Each row was made from one path, in order. Every step used is in the known rows, and no mark comes twice. Write each row's path.
In the rows, 100 means zero.
Known rows:
lofege tiba ribi kisob: [92,107,105,99,111,109,101,106,105,95,110,101,102,89,68,103,99,144,109,82,82,89,113,101,113,99,101]
damo kisob ribi leba kifi dulig gofo: [80,90,104,115,73,73,90,131,98,84,109,100,76,110,137,88,111,110,97,107,124,102,82,108,131,86,90]
lofege tiba ribi: [107,116,87,97,112,126,98,111,110,103,112,95,111,83,98,95,92,134,102,94,71,83,110,97,103,108,96]
fegek lofege: [117,96,89,89,106,106,109,110,104,104,91,92,110,113,86,99,109,92,85,103,120,113,116,91,86,116,99]
damo kisob ribi tiba: [96,83,107,117,102,124,100,50,98,96,119,114,101,111,89,97,92,118,102,128,111,116,98,105,106,91,62]
kisob damo: [115,95,86,78,97,129,105,83,103,107,104,102,123,110,110,102,105,105,91,109,125,121,107,98,72,107,59]
fegek lofege tiba ribi: [118,112,88,97,115,121,103,150,100,93,100,84,105,85,97,98,99,111,95,98,78,90,120,91,114,116,118]
leba damo: [93,108,91,85,99,124,103,74,100,109,90,100,101,119,81,98,95,71,103,100,114,99,98,96,68,95,69]
damo kisob lofege tiba ribi: [120,101,94,101,103,143,85,99,108,105,115,78,90,77,90,93,87,159,112,108,58,112,115,98,117,103,111]
kifi dulig ribi leba: [107,101,103,106,81,62,102,67,99,100,105,103,118,90,137,101,106,64,101,101,102,88,85,101,89,108,98]
kifi dulig ribi: [112,100,93,98,76,71,102,80,105,113,103,98,105,86,134,104,103,80,97,119,91,92,96,99,83,117,79]
kifi dulig: [95,99,89,90,86,107,105,76,110,114,104,112,103,91,107,101,104,100,95,105,96,97,97,101,72,111,73]
dulig ribi: [122,100,90,95,90,72,102,80,109,110,100,87,117,104,113,100,101,99,93,112,103,99,107,92,88,114,86]
lofege tiba ribi leba: [99,117,100,105,113,112,98,100,104,89,113,99,123,86,96,93,95,114,106,79,81,80,98,99,112,100,110]
ribi leba kifi: [86,101,96,106,104,82,97,108,104,100,94,105,107,119,86,94,103,86,90,89,120,83,87,91,95,93,104]
lofege tiba ribi dulig: [102,98,88,105,107,142,101,101,105,111,107,111,98,80,82,100,93,148,95,91,69,71,104,101,100,95,100]
fegek lofege tiba ribi dulig: [114,96,92,104,111,138,106,141,97,102,96,101,95,82,77,102,98,126,90,95,75,80,116,96,107,103,122]
lofege fegek: [103,111,87,103,102,106,109,86,117,112,104,91,100,105,96,96,107,136,104,92,84,101,106,91,67,101,84]
fegek lofege tiba ribi kisob damo: [112,101,106,88,111,121,108,151,85,81,103,89,106,92,92,111,105,116,102,93,105,112,122,98,114,104,106]
tiba ribi kisob: [86,90,115,100,115,94,102,92,101,97,102,103,112,94,70,106,105,133,106,89,109,115,111,104,101,107,95]
fegek lofege tiba ribi dulig gofo: [122,100,87,93,105,123,100,172,101,104,94,95,80,90,94,96,106,134,85,87,93,89,119,105,128,100,122]
fegek lofege tiba ribi leba gofo: [98,110,105,102,110,106,97,148,91,79,92,91,121,96,113,98,97,105,105,79,53,92,108,94,129,109,142]
fegek lofege tiba ribi dulig kifi: [115,93,88,106,100,93,108,123,98,101,85,108,85,95,77,102,107,82,92,93,81,70,129,101,109,104,132]
dulig ribi tiba lofege fegek: [96,107,102,118,104,59,111,114,105,113,88,102,92,104,129,104,94,84,100,97,81,102,98,96,94,102,113]
kisob lofege: [117,102,87,78,102,124,93,54,115,112,95,91,104,109,81,95,100,107,95,112,121,123,101,103,77,107,103]
lofege tiba ribi kisob damo: [100,102,102,87,107,127,102,116,94,91,113,100,109,88,97,109,101,137,108,90,94,106,112,103,106,95,82]
tiba ribi: [98,100,98,97,115,111,96,97,106,105,101,94,123,90,96,97,99,118,99,103,94,109,110,101,95,116,87]

Write each row's path:
[84,106,93,94,83,59,90,146,104,101,96,107,81,110,122,91,111,74,89,85,126,84,79,106,108,92,99]
ribi leba kifi dulig gofo
[124,112,77,86,102,118,110,132,107,100,100,89,98,104,85,97,102,109,89,93,93,88,117,87,97,107,106]
fegek lofege tiba
[77,94,102,103,112,112,108,76,106,93,88,123,106,118,110,100,92,82,85,113,125,116,90,112,104,97,105]
kisob ribi tiba lofege
[105,93,104,80,102,107,97,50,109,105,94,100,97,114,56,104,106,119,101,101,128,130,103,105,85,97,110]
ribi kisob lofege
[102,86,104,80,99,111,109,82,97,99,106,108,114,116,85,110,112,120,97,94,138,128,107,103,80,95,66]
ribi kisob damo
[95,96,121,105,109,131,82,68,84,91,99,83,103,98,85,94,91,82,123,101,105,127,94,106,105,89,114]
tiba ribi leba damo kisob lofege
[105,102,85,82,81,91,99,110,116,116,102,105,86,103,125,95,113,101,90,98,119,106,102,110,91,109,73]
kifi dulig gofo
[109,100,102,103,90,72,101,64,98,116,106,119,95,87,124,108,93,54,99,125,95,85,86,106,86,105,77]
kifi dulig ribi tiba
[85,92,111,112,102,138,100,45,84,93,108,115,88,120,86,99,84,80,113,128,114,110,90,107,96,78,54]
leba damo kisob ribi tiba
[105,86,109,87,72,68,108,87,89,103,106,104,107,93,131,117,111,86,104,115,122,112,99,106,85,103,69]
kifi dulig ribi kisob damo
[112,114,101,104,118,106,102,134,96,80,103,89,118,90,96,96,102,93,99,80,89,89,107,95,121,109,138]
fegek lofege tiba ribi leba
[90,91,112,110,93,116,101,73,90,96,106,102,106,121,77,94,99,84,113,85,111,107,96,95,89,84,74]
ribi leba damo kisob
[93,84,112,118,91,112,102,53,101,78,116,99,123,113,102,90,107,135,103,104,115,120,95,101,108,94,85]
damo kisob ribi leba
[94,110,121,119,110,123,86,78,85,91,101,73,89,94,97,94,94,106,135,92,74,121,94,99,96,83,118]
tiba ribi leba damo kisob lofege fegek
[100,124,105,99,118,121,101,136,81,76,92,87,105,97,92,97,94,48,110,80,93,79,99,94,111,95,125]
fegek lofege tiba ribi leba damo
[96,94,116,87,116,111,89,71,102,98,95,90,103,93,65,105,102,124,107,102,116,130,105,110,104,104,122]
tiba ribi kisob lofege
[116,103,106,109,106,131,84,86,101,89,117,85,104,83,93,91,92,139,117,93,71,108,103,101,125,95,130]
damo kisob lofege tiba ribi leba
[68,85,112,113,101,126,105,87,88,90,90,119,85,124,100,101,84,73,102,116,110,121,91,108,107,82,87]
leba damo kisob ribi tiba lofege
[102,103,99,108,95,48,94,107,98,98,91,91,112,112,112,96,101,67,93,101,114,79,87,88,105,99,110]
dulig ribi leba kifi
[105,104,108,97,116,102,106,143,95,87,100,91,95,88,67,106,106,126,102,84,91,98,121,96,120,106,126]
fegek lofege tiba ribi kisob
[119,93,108,87,90,71,95,55,104,103,92,85,99,107,82,106,104,106,103,111,125,123,101,103,97,100,119]
dulig ribi kisob lofege
[113,108,94,78,97,120,97,69,113,103,102,99,86,106,56,103,100,134,105,90,104,106,103,101,98,87,117]
ribi kisob lofege tiba
[102,94,100,104,103,68,107,100,104,112,85,113,104,110,118,105,91,61,87,108,109,107,97,102,104,107,112]
dulig ribi tiba lofege
[76,96,99,111,90,46,99,143,95,116,79,121,75,98,138,109,88,37,86,117,89,79,80,101,109,103,117]
leba kifi dulig ribi tiba lofege
[96,101,96,110,92,57,95,107,92,118,97,116,76,93,122,107,88,39,96,130,91,67,78,100,98,97,84]
leba kifi dulig ribi tiba
[77,102,95,106,91,80,97,108,98,102,98,116,94,102,105,98,102,66,95,93,105,75,76,97,87,96,98]
ribi leba kifi dulig
[73,110,98,124,90,38,103,151,97,117,82,112,59,93,148,107,91,56,98,108,65,74,80,95,96,97,121]
leba kifi dulig ribi tiba lofege fegek
[76,107,105,104,99,65,84,158,98,97,96,101,87,93,137,93,107,75,97,88,114,87,84,111,123,102,110]
tiba ribi leba kifi dulig gofo
[71,86,109,124,79,91,94,99,93,83,112,107,92,101,118,94,104,103,102,113,100,90,76,100,113,88,89]
damo kisob ribi leba kifi dulig
[81,106,98,112,114,91,114,109,110,114,90,117,87,110,103,102,96,105,97,85,88,107,97,101,83,97,111]
ribi tiba lofege fegek
[115,87,108,85,87,76,107,85,93,99,103,95,120,107,112,111,109,102,99,109,133,121,106,100,90,101,71]
dulig ribi kisob damo
